Each row comes from the steps of one path. Every step used is in the known rows, and no mark comes twice. Write the path behind each row, first mark first.
In the rows, zero is written as 128.
Known rows
ponis-vala: 97,119,112,133,139,129,126,126,155,125,127,136,114,129,109,115,136,118,135,121,111,144,130,127,132,120,145,163,125,153,161,132,112,136,130,137
vala-pife-lufi: 111,107,126,184,130,129,111,157,138,98,87,172,149,115,137,100,128,138,142,110,144,132,113,125,127,138,124,149,115,116,141,128,145,126,128,140
pife-lufi-vala-narub-papim-ponis: 121,116,134,135,120,165,132,153,159,118,54,164,158,118,145,107,110,141,168,124,122,116,105,105,150,127,100,172,66,121,96,127,126,122,127,139
pife-gavema-vala-narub-papim-ponis: 124,126,129,121,134,168,114,135,163,142,68,103,140,110,149,89,123,129,101,147,129,146,77,120,105,173,98,163,97,133,101,142,113,120,125,145
lufi-vala-pife-narub-papim-ponis: 120,140,131,108,152,159,116,125,153,119,58,94,160,105,189,124,104,119,173,99,106,154,93,124,123,135,106,173,63,145,108,101,113,137,108,148
gavema-pife-lufi: 120,96,123,163,139,155,137,145,121,114,74,179,157,129,125,111,137,162,147,156,132,127,119,125,142,130,131,150,98,141,146,126,130,120,121,124
vala-narub-ponis: 109,117,129,171,120,154,140,137,157,122,87,164,165,116,114,124,122,113,111,144,110,136,118,121,127,120,122,120,86,127,110,149,130,98,133,113
lufi-papim-ponis-pife-narub: 44,117,124,124,146,139,98,112,165,86,107,77,131,127,147,133,120,133,140,85,145,143,146,130,118,116,115,160,61,159,104,135,107,95,91,143
gavema-vala-pife-lufi: 116,120,136,172,130,141,89,157,133,115,84,137,147,121,137,89,132,126,133,108,158,135,100,124,119,148,110,149,123,95,132,134,145,114,129,153
papim-ponis-narub: 97,104,112,109,147,141,98,152,145,111,107,128,124,123,150,98,135,161,128,122,131,133,125,133,130,141,126,138,94,124,123,92,131,121,97,151
pife-narub: 97,115,124,125,151,145,123,119,131,122,101,83,140,125,124,130,123,98,129,126,128,149,131,131,132,121,136,157,101,146,134,126,111,111,114,127
lufi-papim: 82,115,123,144,142,138,119,126,137,96,127,157,138,139,134,126,130,137,127,105,128,131,146,135,113,114,126,136,110,143,117,154,119,132,126,143
narub-papim: 136,110,139,126,147,154,127,135,139,113,88,143,147,111,130,122,144,132,134,130,107,153,114,124,125,138,133,146,93,138,131,138,135,145,123,137
gavema-pife: 117,108,125,144,139,152,145,125,124,114,91,159,155,128,137,122,134,149,137,152,115,140,119,135,128,127,132,139,102,151,142,120,122,122,115,130
lufi-pife-gavema: 133,95,136,147,159,149,148,133,135,137,108,111,121,109,124,104,128,123,103,172,127,136,112,130,124,162,147,163,126,137,148,131,125,131,141,137
lufi-vala-narub: 108,130,139,142,111,140,158,130,151,115,106,149,154,129,129,116,107,95,151,120,123,108,130,116,145,111,105,144,107,116,118,125,122,112,134,135
narub-papim-ponis-lufi-vala-pife: 129,147,117,122,140,137,139,135,184,118,88,126,160,97,188,116,118,124,182,94,84,152,98,129,120,129,110,168,80,137,131,95,127,141,112,158
pife-narub-ponis: 113,116,125,132,161,168,121,125,134,137,88,93,162,115,123,138,127,102,123,144,108,154,125,121,131,120,137,138,72,146,123,136,112,104,117,110
narub-ponis: 126,110,130,144,151,161,125,141,137,130,102,142,158,115,123,127,134,130,123,143,104,142,125,120,127,125,131,121,85,134,124,138,130,119,123,119
narub-ponis-papim-lufi-vala: 153,132,116,94,151,156,154,136,111,160,116,118,181,111,145,124,131,102,159,110,85,115,139,121,144,127,131,135,80,117,122,119,111,99,118,120
ponis-pife-narub-papim: 112,112,151,118,149,151,121,119,157,97,80,81,152,98,124,134,147,104,142,116,126,163,123,119,133,135,129,155,63,145,133,134,136,111,106,127
lufi-pife-narub-ponis: 118,104,138,147,158,176,131,123,138,144,74,87,149,105,115,141,123,99,112,168,106,164,115,131,126,131,155,151,75,138,124,138,124,97,131,118
lufi-papim-ponis-pife-gavema-vala: 78,122,131,118,153,146,93,128,158,111,127,76,125,124,157,94,133,150,116,107,159,125,127,121,103,159,91,153,96,139,108,143,112,111,104,158
vala-narub-ponis-papim-lufi-pife: 125,111,119,164,119,151,161,133,143,152,81,142,160,98,113,124,126,97,102,139,95,143,113,145,120,141,156,142,90,112,114,146,131,64,136,119
papim-lufi: 114,122,124,126,141,129,148,120,132,117,140,118,143,118,133,125,139,108,142,103,112,139,146,136,126,125,151,149,113,144,139,140,125,112,122,136
ponis-pife-gavema-vala-narub: 103,124,149,147,118,135,132,129,165,116,110,91,139,110,116,86,135,94,103,132,162,123,114,111,122,163,94,142,117,110,131,142,134,85,126,137
papim-lufi-pife-gavema: 133,107,131,134,157,138,170,119,134,137,132,97,127,101,131,112,135,105,115,148,114,141,127,138,121,162,166,169,128,148,151,144,123,119,143,139
pife-lufi-narub: 82,103,136,155,125,148,135,137,135,123,79,158,145,124,121,124,106,133,126,125,148,114,141,128,130,114,117,173,95,119,132,146,120,112,138,128
ponis-vala-narub-papim: 102,126,121,150,113,139,141,123,183,114,88,172,130,113,103,116,138,110,129,126,99,159,104,126,127,127,138,164,109,150,139,152,126,131,143,132
narub-ponis-vala-pife: 109,131,112,171,137,137,116,135,168,122,105,164,143,107,133,115,137,123,131,120,93,160,104,125,115,130,138,138,104,147,151,135,129,132,135,131
papim-ponis-lufi-pife: 97,109,109,143,143,136,138,132,177,137,105,95,115,110,137,123,119,129,130,139,104,156,116,149,119,130,151,179,102,139,140,106,124,106,111,153

Which path is each row?
79,137,107,150,139,121,114,112,164,116,101,108,125,115,132,119,122,91,137,101,117,167,110,137,118,126,142,173,119,159,160,123,107,123,127,138
ponis-vala-pife-narub
82,119,99,121,142,134,106,128,163,131,117,119,104,130,131,111,124,146,137,117,110,145,119,128,127,126,137,174,109,163,143,118,100,132,111,147
papim-ponis-vala
91,123,135,135,123,140,114,133,174,122,100,74,130,112,140,85,121,122,107,127,162,125,103,114,117,165,87,153,99,119,113,129,121,83,109,146
papim-ponis-pife-gavema-vala-narub
105,110,119,176,124,154,119,157,131,142,40,183,177,103,142,115,104,140,112,117,132,120,107,133,111,135,105,150,74,95,122,132,123,96,133,117
vala-pife-lufi-narub-ponis-papim
90,101,118,172,139,154,131,134,124,93,88,204,157,142,133,119,135,171,145,135,134,124,135,133,127,119,126,148,96,152,128,151,122,125,126,130
gavema-pife-lufi-papim
83,125,105,200,137,139,101,144,167,102,100,211,147,120,128,112,136,146,139,103,113,143,121,123,113,119,134,146,97,147,136,165,128,135,146,129
narub-ponis-vala-pife-lufi-papim
114,132,138,153,129,137,99,139,138,116,103,116,145,118,149,99,131,114,124,102,141,146,99,134,106,146,109,137,129,106,129,127,138,113,124,160
gavema-vala-pife
122,109,126,112,151,161,108,140,148,119,79,128,138,114,153,120,132,159,137,125,106,155,105,126,119,141,125,157,76,149,112,124,124,141,108,145
narub-papim-ponis
82,112,121,194,130,128,105,147,143,79,101,198,147,127,145,108,126,148,141,90,148,127,128,133,113,124,119,147,112,126,123,153,140,132,134,148
vala-pife-lufi-papim
128,136,135,104,142,135,166,119,129,126,145,112,157,121,146,126,127,94,173,96,104,118,152,122,145,115,135,152,108,134,136,125,119,120,126,143
papim-lufi-vala
113,105,142,116,143,148,108,139,167,96,84,109,138,100,147,119,143,158,145,110,121,153,113,116,126,142,118,151,58,142,117,121,140,123,95,145
narub-papim-ponis-pife
107,117,107,157,139,140,91,152,175,110,64,172,124,105,148,97,133,164,155,105,112,160,84,124,120,148,133,185,90,152,143,128,129,151,125,150
narub-papim-ponis-vala-pife-lufi
109,127,153,120,113,150,141,134,183,97,75,128,157,103,151,117,118,128,169,105,119,126,113,107,143,128,90,152,53,125,100,119,138,110,110,144
lufi-vala-narub-papim-ponis-pife
74,138,119,137,122,139,118,116,189,119,65,158,128,101,168,124,105,150,132,95,101,163,90,143,93,131,116,192,83,159,131,134,107,141,131,154
lufi-narub-papim-ponis-vala-pife
97,116,139,143,135,167,143,124,143,137,84,148,166,112,130,142,108,127,108,138,111,133,132,129,115,112,117,141,73,130,117,150,113,108,134,116
lufi-narub-ponis
141,115,141,153,132,148,186,116,163,126,92,132,142,86,126,112,136,94,107,152,101,155,102,136,115,168,159,172,108,148,133,165,135,116,157,132
vala-narub-papim-lufi-pife-gavema
100,113,146,177,110,144,139,136,176,98,93,149,164,103,108,124,135,112,120,129,124,136,127,112,134,123,114,112,69,120,116,145,148,78,121,116
vala-narub-ponis-pife
101,101,131,136,132,181,136,130,144,125,20,180,162,114,160,128,107,189,141,147,119,139,101,134,119,130,112,183,49,154,117,135,111,123,121,130
gavema-pife-lufi-narub-papim-ponis
119,123,108,145,149,152,103,140,125,142,59,110,171,103,147,121,119,107,116,118,111,153,100,135,112,144,123,135,79,121,122,113,114,93,108,115
vala-pife-narub-ponis-papim
122,128,141,152,125,145,162,115,152,146,116,87,132,105,121,98,127,76,95,146,132,140,105,138,111,167,141,168,138,122,130,159,126,82,153,146
papim-lufi-pife-gavema-vala-narub
139,116,106,118,152,150,136,139,116,152,109,124,168,108,131,124,142,114,126,115,92,138,133,134,126,138,146,130,88,127,125,135,118,93,112,117
narub-ponis-papim-lufi
122,115,105,111,141,128,138,131,114,138,122,116,146,118,132,116,138,110,133,95,111,130,138,142,126,139,146,151,114,126,138,124,115,101,109,132
ponis-papim-lufi
124,119,123,160,148,126,130,138,141,113,112,138,142,108,156,93,126,124,117,129,132,136,105,126,108,162,120,145,129,137,147,122,124,143,131,137
vala-pife-gavema
111,109,122,157,140,131,157,129,168,130,115,111,126,107,112,126,132,103,128,145,105,156,127,147,124,127,158,167,120,130,157,121,138,107,130,145
ponis-lufi-pife
114,126,131,145,126,147,133,130,148,137,104,108,140,124,121,88,124,96,95,149,147,126,105,121,118,158,102,149,134,117,125,145,117,105,138,136
pife-gavema-vala-narub
108,115,122,99,161,167,105,123,146,126,64,80,141,113,151,130,121,131,137,126,110,167,106,129,121,135,130,174,64,161,109,122,107,126,101,135
pife-narub-papim-ponis
118,147,119,148,130,115,157,131,169,115,125,131,160,109,159,115,118,93,176,94,104,132,124,131,130,114,114,153,117,120,154,98,130,126,125,147
ponis-lufi-vala-pife
160,103,113,126,167,158,158,136,118,173,102,105,150,91,130,111,137,112,100,161,94,139,114,137,118,175,161,152,100,132,139,137,116,99,135,117
narub-ponis-papim-lufi-pife-gavema
125,130,106,162,156,138,127,133,165,136,113,152,141,99,139,97,136,122,119,142,98,151,97,118,112,157,135,147,116,160,161,135,114,147,144,121
narub-ponis-vala-pife-gavema
59,98,142,145,121,142,119,140,165,105,77,126,137,113,138,121,105,160,137,105,161,114,139,120,132,121,101,176,59,122,122,130,124,91,109,138
papim-ponis-pife-lufi-narub
123,135,139,144,131,132,138,136,139,108,110,144,159,117,163,110,114,115,165,98,121,121,118,122,132,125,107,142,113,116,133,107,132,136,127,150
lufi-vala-pife
114,112,139,169,129,145,152,136,174,114,100,137,161,95,115,108,133,111,104,153,129,128,120,104,130,148,109,121,78,132,127,147,135,93,129,106
vala-narub-ponis-pife-gavema
94,131,111,164,128,115,119,129,164,108,117,156,121,116,133,107,131,121,138,100,114,151,108,134,117,132,138,158,133,146,163,125,124,137,133,147
ponis-vala-pife
